Each row was made from one walk, in order. Every step used is in the known rows, and no mark comes twice. Write each row's walk.
Known rows
J -> L -> B -> E -> K: [ 13  12   9   6   9 -18  13  11   0 -25  -4 -11   6  -2  -2   0  11   4
 -13  -1   4  -4  20  16   2  -2   9   3  -5   9  10   3 -21  12   9 -16
  18  24   3  21   5]
L -> B -> E: [  3  -2   6  12  17 -18   5  13  -1 -32   6  -4  15   7   1   7  23 -13
  -9   1   0   6  13  26   2   4   9  -9 -14   7   3  -2 -14  12  -5  -8
   9  29  -9  25  14]
V -> R -> L: [ 19  -2  10  11  -3 -23   6  28   2 -14   7  25  24  -3   2  -2  12  -1
 -14 -43 -14   1  36  18   4   4  32 -30 -15   0   6   8 -26  -2 -10  -5
  -7  11   4  10  19]
V -> R: [  9   3   7  24  -4 -25   6  11   0 -16   4   9  11  -3   4  -5   6  -1
  -5 -34  -8   4  28  26  15  -3  29 -35 -12  -1   5  18  -5   0  -9   8
  -4   7  -1   7  18]
E -> K -> J: [  3   2  10  18  18 -24  20  13  12 -12  -5   8  19 -13   0  10   5  -7
  -7 -17  -3  -3  14  21  -1  -6  13 -19 -14   3   5  11 -13   6   9 -30
   3  15  -9   3 -13]
B -> E -> K -> G: [ 14   9  31  26  15 -20  23  -8  -6 -13  -3   6  23   5  -3  12   2   1
 -19 -12   5 -13   7  10  13  -9   8 -16   2   8 -15   7   2   3  -2 -17
  12  28  -4  18   3]
J -> L -> R -> V: [ 12  16   7   0   4 -20   2  15   5 -13  15  13  27   8  35  -9  10 -21
   6 -30 -27   5  25  17  13  11  40 -14 -17  15  14  -4 -31   2  -6  -3
   3  18   3   7  10]
B -> L -> R -> V: [  5   5  16   0   2 -19   5  15   4 -12  17  17  25   9  29   3   9 -28
   4 -30 -28   0  18  18  12   8  37 -12 -17  15  17  -3 -26   4  -1 -13
  -5  21  -1   8   8]
G -> K -> E: [ -5  12  -3  18   9 -20  21   5  10  -3  -8  13  23   7   7   5   8  -3
  -8 -17   5  -1  20  33   4  -3  19 -32  -4   1  -1   0 -11  11   7   0
  11  18   2  11  -6]
E -> K -> J -> L: [ 11  20  12   2  12 -19   7  11  17 -18  -7  -1  15  -7   7   1   8   6
  -3 -20  -7   8  26  22  -7  -9  25 -13 -19  11  17  15 -16   8  17 -25
   4   3  -3   3 -11]
P -> X: [ -8   7   8  21  18  -9   2  -8   4 -12  25  -2   7   0  12   7   8 -14
 -15 -34 -10  -3  22  12  11  -7  22 -15 -18  -9   7  15 -13   6  -9   5
  10  20 -29 -10   2]
L -> J: [ -2   0  10  10  19  -3   6   2   8 -12  -2   3  20   6  -6  -5  23   0
 -21  -8   2  11   9  26   3   3  18 -16 -25  14  10  -2 -21   0 -13  -6
  -4  13 -11   2   6]
X -> B -> E -> K -> J -> L: [ 11  17  11  -3  18 -32   5  13  10 -19  -7  -1  10 -14   4  13   6  10
  -3 -10  -1   2  21  19 -12  -8  27  -7 -18  11  10   7 -20  12  30 -39
   7   9  -6  20  -6]
G -> K -> J -> L -> R: [  4  26   0   6   3 -28   6  25   3  -8  -3  -1  32   6  16  -6  17 -11
   3 -24 -14   5  30  36   5  -5  48 -29 -23   3  14   4 -13   7  16 -13
  10  -7   3  -4   3]
E -> K -> G -> P -> X: [ -6  14  30  25  12  -6  18 -20   0   3  21  -6  20   4  -3  22  -2 -16
 -15 -29 -10  -8  10  13  19 -12  21  -9 -18  -9   3  20  -5  14   3   3
  11  21 -28 -13   5]
B -> L -> J -> K -> G: [  7   5  34   7  16  -4   8  -1   3 -18   2   9  27  23  -6   0  14  13
 -22  -9  -2   3  13  20   2 -13  29  -9 -24  14 -10  -2  -2   9 -13 -19
  -5   2  -8  17  10]
B -> X: [  4   4  15  20   9  -9   1   7   5 -24   7  -2   6 -12   3 -12   2  -4
  -7 -14   1  10  19  17   1   4  30 -16 -15  -8  15   4 -21   2  -9 -17
  -9  22 -17  18  14]
P -> X -> B -> E: [ -2   0  10  12  25 -30   0  -3  -4 -21  22   1   3  -8   4  22   8  -6
  -9 -11   2  -9  15  11   1  -1  21  -7 -12  -2  -3  -1 -16  11  14 -22
  14  34 -28  25  14]
G -> K -> J -> L -> R -> V: [  8  23   2   4   4 -28   3  27   9  -4  10  12  39   9  32  -4  16 -21
   2 -25 -27   4  24  30   4   4  43 -22 -18  12  12  -4 -31   4   3 -19
   2   8   1   8   1]
K -> J -> L -> R -> V: [ 11  14   6  -1   8 -26  -1  19   7 -10  12  13  34   4  33  -2  11 -24
   6 -31 -29   7  21  22   7   8  42 -18 -26  13  13  -4 -28   4   0 -17
  -3  14  -1   4   2]
J -> L -> B: [  4   8   5  -2  16   3  -1  15   8 -32   4  -6   6   5   5  -9  20  -7
 -11  -6  -5  24  24  29   2   0  27  -6 -25  12  22   3 -22  10  -8   2
  10  -1  -6   8   0]
B -> X -> P: [ 14   4   7  15  20 -17   5   7   7 -32  15  11  -6 -10  12 -12  -3  -1
  -1 -24   8  12  22   6  11   6  18 -23 -15 -10  17   6 -10  -7  -1 -20
 -12   3  -9  20   6]
L -> B -> E -> K: [ 10   3  11  15  12 -19  18  12  -3 -23   0  -5   7  -4  -3   5  11  -2
 -15   0   6  -7  14  16   6  -1   3   0  -2   5   5   3 -21  13   2 -15
  16  31   1  22   7]
R -> V -> P -> X: [ -3  12  10  18   9 -13  -2  -8   5  -8  34  11  11   0  31  -2   8 -16
 -12 -39 -19 -10   3  11  11  -4  22 -13 -24  -9  12   7 -27  21 -16   1
   2  19 -40  -9  -6]
P -> X -> B -> E -> K: [  4   5  15  14  19 -29  15  -1  -6 -13  13   0  -2 -13  -2  18  -1   3
 -15  -9   7 -20  16   3   6  -4  14   3   0  -3   0   3 -23  10  18 -26
  23  35 -16  23   6]
G -> P -> X: [-15   9  19  21  12  -7  12 -12   6  -4  27  -9  17   0   4  17   6 -22
  -4 -31 -15   1  17  15  13  -5  24 -12 -23 -10  14  19 -11  13   2   7
   9  23 -33 -17  11]
E -> K -> G -> P: [ -2  11  40  25  10  -7  36  -9   5  -1   3   2  30   2 -13  16  -3 -10
  -5 -14  -4   0   4  14  19  -6  18 -15 -11   6   3  15  -1   6   6  -4
   8  18 -11   0   8]
K -> G: [  6   6  28  26  19  -8  16  -8   0 -16   5  12  24  11   3   4   5  -4
 -16 -22  -1   4   8  16  16  -8  20 -26 -11   8  -8  10   4  -4 -14  -5
   6  12 -13   8  -1]
L -> J -> K: [  2   0  12   8  12  -7   9  15   6 -23   7   4  19  11  -2 -16  18  18
 -10  -5  -3   4  25  22  -4   1  26  -5 -23   8  -2  -6 -22  10 -22 -12
   3   8  -9  16  18]
B -> E -> K: [  9   5  14  21   8 -26  23   6  -1 -18  -1  -1  10  -7  -1   4   5   5
  -8 -10   4 -15  17   7   6  -1   3  -6   5   5   2   8 -15   8   8 -17
  16  36  -2  17   8]
V -> P: [ -1  10  14  20   4 -13  16   1   4 -23   9  11  11  -6  15 -11  10   2
  -2 -23  -1  -2  -2  15   9  -3  20 -25 -18  -2  17   8 -16  19 -10   0
   1   6 -28  -2  -4]
B -> L -> J -> K: [  1   1  20  -2   7  -5   5  14  10 -25   5   2  15  15  -4 -10  19  17
  -9  -5  -6   5  25  21  -9  -6  27   2 -24  13   6  -4 -18  15  -8 -20
  -6   4  -7  18  15]
K -> G -> P: [ -7   8  38  24  12  -5  30 -10   7  -7   7   3  35   6  -8  16   4 -14
   2 -17  -7   9   4  18  17  -4  24 -24 -18   7   3  13   3   7   2   1
   2  16 -17  -2  14]

Write each row's walk
[ -3   8   8   4  19 -22   0   0  -8  -9  33  15   1 -11  23  12  -2 -15
  -9 -25 -10  -8   3  10  16   2  42  -9 -29 -10  10  -7 -34  16   1 -14
  12  11 -37   7   1]
L -> R -> V -> P -> X -> B
[  5   3  35   1  21  -5   7   0   1 -19   5  12  20  15 -10   6  10  15
 -21  -3   2   3  11  19   2 -13  34  -5 -25  13 -11  -7  -7   8  -6 -29
   0  -3 -13  28   9]
X -> B -> L -> J -> K -> G
[  3  24   6   7   1 -18  -8  -5  -1  -9  28   4  12   5  39  -6   6 -16
  -7 -44 -22  -9  12  16  14  -3  38 -13 -30  -7  17   5 -27  25  -6   5
   2  11 -31 -13  -1]
J -> L -> R -> V -> P -> X
[-11   6  29  11  25 -13  13  -5  -4 -10  30   4   9  -4  -4  24  -4  -2
  -7 -12  -4  -1  14  10  10  -8  39  -4 -26  -9  -6   2 -14  12   6 -16
  18   9 -36  13  13]
J -> K -> G -> P -> X -> B
[  8  11   8   3   9   0 -12  15   6 -33   3 -14  -1  -6   3 -17  10  -2
 -14  -2  -1  22  22  30  -3   4  37  -4 -26  -3  25  -2 -29  10  -7 -15
  -7   7  -9  22  12]
J -> L -> B -> X
[  8 -10   7   1  19   0   8  30   3 -26  11  12  17   2   0   1  23 -16
 -21 -13  -6  16  23  22   1   6  23 -13 -23   4  15  -6 -35   3 -20  -8
   7   9  -4  11   5]
R -> L -> B
[-11  -1  11  10  30 -15   3  -2  -1 -15  29   8  -6 -14   6  18   2  -5
 -15 -18  -1   1  18   8  10  -5  34  -7 -21  -7   8   5 -24   3   5 -15
  18  14 -35  10   1]
P -> X -> B
[  2   6  39  11   9  -6  25   5   7  -6   7  10  46  14 -16   8  12  -2
  -7 -12 -10   6  12  20   4  -1  29 -14 -27   7  -5  -2 -12  11  -9 -11
  -3  10 -11   7  24]
R -> L -> J -> K -> G -> P
[-10   7  30  12  25 -13  18 -12  -3  -3  24   4   5 -12  -8  29  -8  -7
 -14 -14   1  -5   8   7  17 -10  32  -3 -20  -8   2   6 -17   9  14 -17
  18  15 -34   8   3]
E -> K -> G -> P -> X -> B
[ -6   6  25  -9  16 -14  -2  -2   8 -16  28  14  -6  -9  17  20   2 -10
 -11 -23 -15  -2   3  10  -1 -11  34  -1 -24   6  24   1 -28  21  20 -27
  -4   9 -36  16  -6]
R -> V -> P -> X -> B -> L
[-11  10  29  24  16  -6  13 -21   2   0  24  -4  24   9   0  22   4 -22
 -11 -32 -12   0  10  16  18 -10  25 -16 -23 -10   2  18  -1  11  -2   8
   7  20 -33 -14   9]
K -> G -> P -> X
[  0  28   6   9  13 -23   5  22  19 -12  -3  -1  26   0   9  -4  20   3
  -3 -16 -10  15  28  34 -14 -14  32 -24 -18   9  13  12 -16   9  17 -23
   5  -7  -9   5  -9]
G -> K -> J -> L
[  2   3   9  12  26 -36   9   7   4 -12   5   4  12 -15  -2  29   5  -8
 -11 -13  -1 -13  10  16  -4  -8  15  -8 -18  -5  -5   6 -16  14  21 -43
   8  25 -21  14  -8]
P -> X -> B -> E -> K -> J
[ 14   1   2   9  24  -7   0  13   5 -39  15   7  -8  -7   8  -9   3  -7
  -7 -14   9  21  19  15  10   6  19 -17 -21 -11  20   1 -14  -5  -8 -17
 -10  -3  -7  24   3]
L -> B -> X -> P
[ -4   7  38  16  10  -3  26  -4   5  -8   5   1  40  16 -14   8  10  -1
  -3  -6  -6   8   7  23   8  -3  27 -14 -26   8  -5   3  -1  12  -9  -5
   0  10 -14   4  21]
L -> J -> K -> G -> P
[  0  11  16  -6   5 -21   2   7  -9 -15  17   6   3  -3  16  11   2 -16
  -3 -29  -9  -9  12  18  16  -5  48 -12 -30  -4  22  -2 -19  19  22 -13
   5   0 -21  -1   6]
V -> P -> X -> B -> L -> R
[ -6   6  13   8  24 -17   0  -3   0 -12  35  16  -3 -13  19  13   1  -8
 -11 -22  -8  -3   1   7  10  -2  32  -7 -26  -6  10  -4 -36  15  -1 -18
  11  14 -43  12  -6]
R -> V -> P -> X -> B
[ -3   0  18 -10  16  -7  -2   9   6 -20  17   2   7   8  -4   3  16  16
 -16  -6  -5   1  24  19  -8  -9  35  10 -30   5   5  -7 -25  17  -2 -26
   0   3 -21  19  14]
P -> X -> B -> L -> J -> K
[ 20   3  26  12   6 -13   7  11  -2 -11   1  19  36  21  -9  -5  13  15
 -25 -22  -4   1  23  25   5  -7  34 -21 -25   7 -20  -4  -9   4 -26 -14
  -7   0   1  19  19]
V -> R -> L -> J -> K -> G
[ 20  -1   2   3  22  -9   0  22   7 -35  16  15  -2  -5   6  -8   5  -9
 -13 -20   6  18  24  12   7   9  22 -16 -22 -11  20  -4 -24  -8  -8 -25
 -12  -1  -2  25   6]
R -> L -> B -> X -> P
[ -1  18   0   1  19  -8   1  28  14 -24  -3  -6  16   6   3  -4  28  -9
 -12  -1  -6  25  21  45  -8  -9  30 -14 -29   9  18   3 -22  13   2 -15
   9 -12  -6  11  -9]
G -> K -> J -> L -> B
[ 13  12   7   1  10  -6  -6  20   6 -28  -5 -13   2 -12  -1  -8   7  -3
 -16   1   1  16  17  31  -6  -1  31  -2 -28  -5  22   1 -31  12   2 -32
  -9   7  -6  22   1]
E -> K -> J -> L -> B -> X
[  0  -1  14  11  23 -32   9   5  -3 -27  11   5   8 -11   0  18   8  -1
  -2  -1   4  -3  12  11   0   4  19 -11  -8   7  -2  -5 -16   7  14 -25
  12  31 -19  33  16]
X -> B -> E
[ 25  -2  -2   5  13 -17  -3  24   2 -34  13  17  -3  -5   3  -9   3  -5
 -11 -28   6  17  29  18   8   8  27 -22 -23 -14  18   1 -20  -5  -9 -20
 -18  -6   4  26  12]
V -> R -> L -> B -> X -> P
[ 19  16  25  13  14 -13  14  -4  -5 -19  -6  -1  19  10  -3   8   7   4
 -23  -6   5  -2  10  18   9 -11  14  -7  -8  13  -6   4  -3   8   1 -16
  12  17   2  20   0]
J -> L -> B -> E -> K -> G
[  4  -3   1   2  11 -11  10   2   7 -14  -9  11  21  12   1   2   7  13
  -7 -14   5  -2  21  29  -3   6  23 -13 -23   3 -10 -12 -12  16 -11  -6
  -3  20   5  15   6]
L -> J -> K -> E
[  9   8  29  22  14 -10  18   1  -1 -23   9  13  26  17   1  -4   3  10
 -10 -17  -2  -1  17  14   9  -9  27 -17 -12   4 -19   4   0   5 -22 -10
   8   5 -10  17  10]
J -> K -> G
[  8  13  17   3  -4 -19   9  10   2 -16  15  18  20   2  33  -7   8 -17
   5 -32 -21  -7  -2  16  14   4  33 -19 -25   6  22  -5 -26  24  -4  -8
  -9  11 -19   2  -2]
B -> L -> R -> V -> P
[ 15  16   7   1   5 -27   5  19   5  -8   7  12  30   1  31  -3   6 -19
   2 -27 -25  -1  22  18   8   6  37 -13 -20  13  13  -2 -31   6   3 -21
   2  16   5   5  -1]
E -> K -> J -> L -> R -> V
[ -3  -1  19  -4  14  -1   3   2  12 -14  -3   2  13   8  -6   2  24  -2
 -20  -9  -3  12  10  27  -4  -3  21  -9 -27  21  22   0 -17   7   2 -16
 -14  10  -9   6   4]
B -> L -> J
[  9  11   3  -3  20  -4   2  20  10 -26  -5  -5   9  -1   1   1  17  -5
 -13  -4  -5  20  18  34  -3  -5  24  -6 -29  10  20   5 -23  12   2 -18
   6  -4  -2   7 -11]
E -> K -> J -> L -> B
[  3   9   3  -5  21  -3  -3  20  13 -30  -2  -5  12   3   5  -2  22 -11
 -10  -5  -7  25  19  37  -5  -3  28 -11 -34  12  19   5 -20  11  -2 -14
   3  -7  -6   8  -8]
K -> J -> L -> B
[  0   6  20  14  16 -28  22  -2  -4  -8  14  -5   5 -14  -7  24  -2  -2
  -7  -5   2 -17  13   5   8  -4  14   3  -4  -2   3   5 -21  14  24 -23
  21  37 -19  18  13]
G -> P -> X -> B -> E -> K
[ 17   9  -1   1  25 -13  -7  16  12 -39   7   2  -4  -6  11  -7   4  -4
  -4 -15   6  26  22  22   1   3  26 -17 -30  -8  22   3 -13   0   5 -31
 -15 -12  -5  22  -3]
K -> J -> L -> B -> X -> P
[ 11   9  28  22  23 -23  14 -15 -10  -9   9   7  12   2  -6  25  -3   1
 -26 -12   7 -17   6   7  13 -13  17  -9  -4  -1 -17   6  -6   6   6 -23
  18  27 -16  21   0]
P -> X -> B -> E -> K -> G
[  8   5  28  16  17  -5  11  -2   0 -16   3  10  29  21  -6  -5  13  14
 -21 -10   1   3  12  20   7  -7  27 -13 -21   9 -17  -3  -4   5 -26 -14
   2   3  -8  17   9]
L -> J -> K -> G
[ -5   5  25  14  24 -28   8 -11  -7 -12  20  -1  15  -2  -4  33   3 -10
  -7  -9  -1  -6   5  12   6  -4  22  -9 -17  -3  -9   1  -8  14  16 -21
  11  33 -30  22  19]
K -> G -> P -> X -> B -> E
[  7   1   6  12  21 -28  13  16   7 -20  -8   1  21  -8  -4  18  15 -11
 -11  -4   0  -2   8  27  -2  -4   7 -12 -17   3  -1   4 -14  14  10 -35
   5  23  -7  16  -8]
L -> B -> E -> K -> J
[  7   4   8  10   7 -20   9  16   0 -12  19  16  29   5  32  -3   8 -28
   3 -28 -25  -1  18  15  18  13  34 -18 -16   9   9  -6 -27  -2 -15  -5
   3  25  -3   5  10]
L -> R -> V
[ 10  21   6   2   0 -19   5  14  -3 -18   2  -2  18   5  19 -13   9  -7
   4 -30 -10   5  35  22  15   3  46 -18 -20   6  18   6 -14   6   6   5
  11   2   5  -6  13]
J -> L -> R
[ 15   3  29   9  14  -6  11   7   1 -13   4  19  36  21  -8  -3  15  13
 -25 -15  -2   2  18  17   1  -5  29 -13 -23  10 -17  -8 -13   3 -27 -19
  -1   5  -4  17  12]
R -> L -> J -> K -> G
[  8   7   4   2  18 -23  -5  15   5 -34  -2 -10  19   6   4  10  25 -10
  -5  -2  -3  12  15  35 -10   0  17  -9 -24  11   6   1 -14  17   7 -21
   2  19  -6  22   7]
K -> J -> L -> B -> E
[ 15  -7   3   2   8  -8   2  33   0 -22   7  13  16   3  -5   0  20 -12
 -23 -22 -10  14  28  30   5   6  30 -21 -26   1  12  -1 -29   5 -20  -1
   0   5   4  13  12]
V -> R -> L -> B
[  3  -1  11  12  13   1  -2  14   1 -31   7  -7   2  -7   0 -12   9 -12
 -16  -1   2  16  14  26   3   5  28  -8 -23  -9  21  -3 -27   7 -15 -14
  -6  15 -13  23  12]
L -> B -> X
[ 10  19   3   1   6 -25   2  18   0 -16  -4  -1  28   4  18  -3  11 -13
   7 -30 -12   6  27  30   9   1  46 -22 -29   4  14   5 -11   7  12 -11
   2  -2   3  -8   5]
K -> J -> L -> R
[  1   6  10   8  20 -34  -1  -2  -4 -19  28   9   6  -8  17  20   7  -9
  -7 -13  -7 -12   1   8   3   1  21  -5 -17  -4  -1  -7 -28  19   8 -24
   7  33 -34  28   8]
R -> V -> P -> X -> B -> E
[ 17  -6   4   6   6 -26   1  26  -4 -28   4   6  21   5  -3   9  22 -11
 -15 -14  -7   2  22  27  -1   7  19 -15 -16   2   0  -5 -21  12  -7 -11
   0  27   4  27  23]
V -> R -> L -> B -> E
[  5   3  17  -7  11 -21   5  17   2 -14  19  19  18   1  26   8   6 -26
   2 -24 -25   1  13  14  12   8  42  -9 -19  14  17 -10 -32   4   7 -22
  -1  19  -6  18   7]
X -> B -> L -> R -> V
[ 13  -3   8   7  20 -28  12  27   8 -17  -6   9  24  -7  -6  19  17 -11
 -16 -10  -3  -5  13  24  -9  -2   9 -12 -18   3   0  -1 -23  12   9 -41
   3  24  -2  17  -6]
R -> L -> B -> E -> K -> J
[-14   2  30  -6  20 -11   6  -4   9 -14  24  -1  -2  -7  -3  29   2 -12
  -6 -18 -12   4  13  13   1 -13  35  -1 -25   3  25   9 -18  16  31 -21
   2  11 -32  10   6]
G -> P -> X -> B -> L
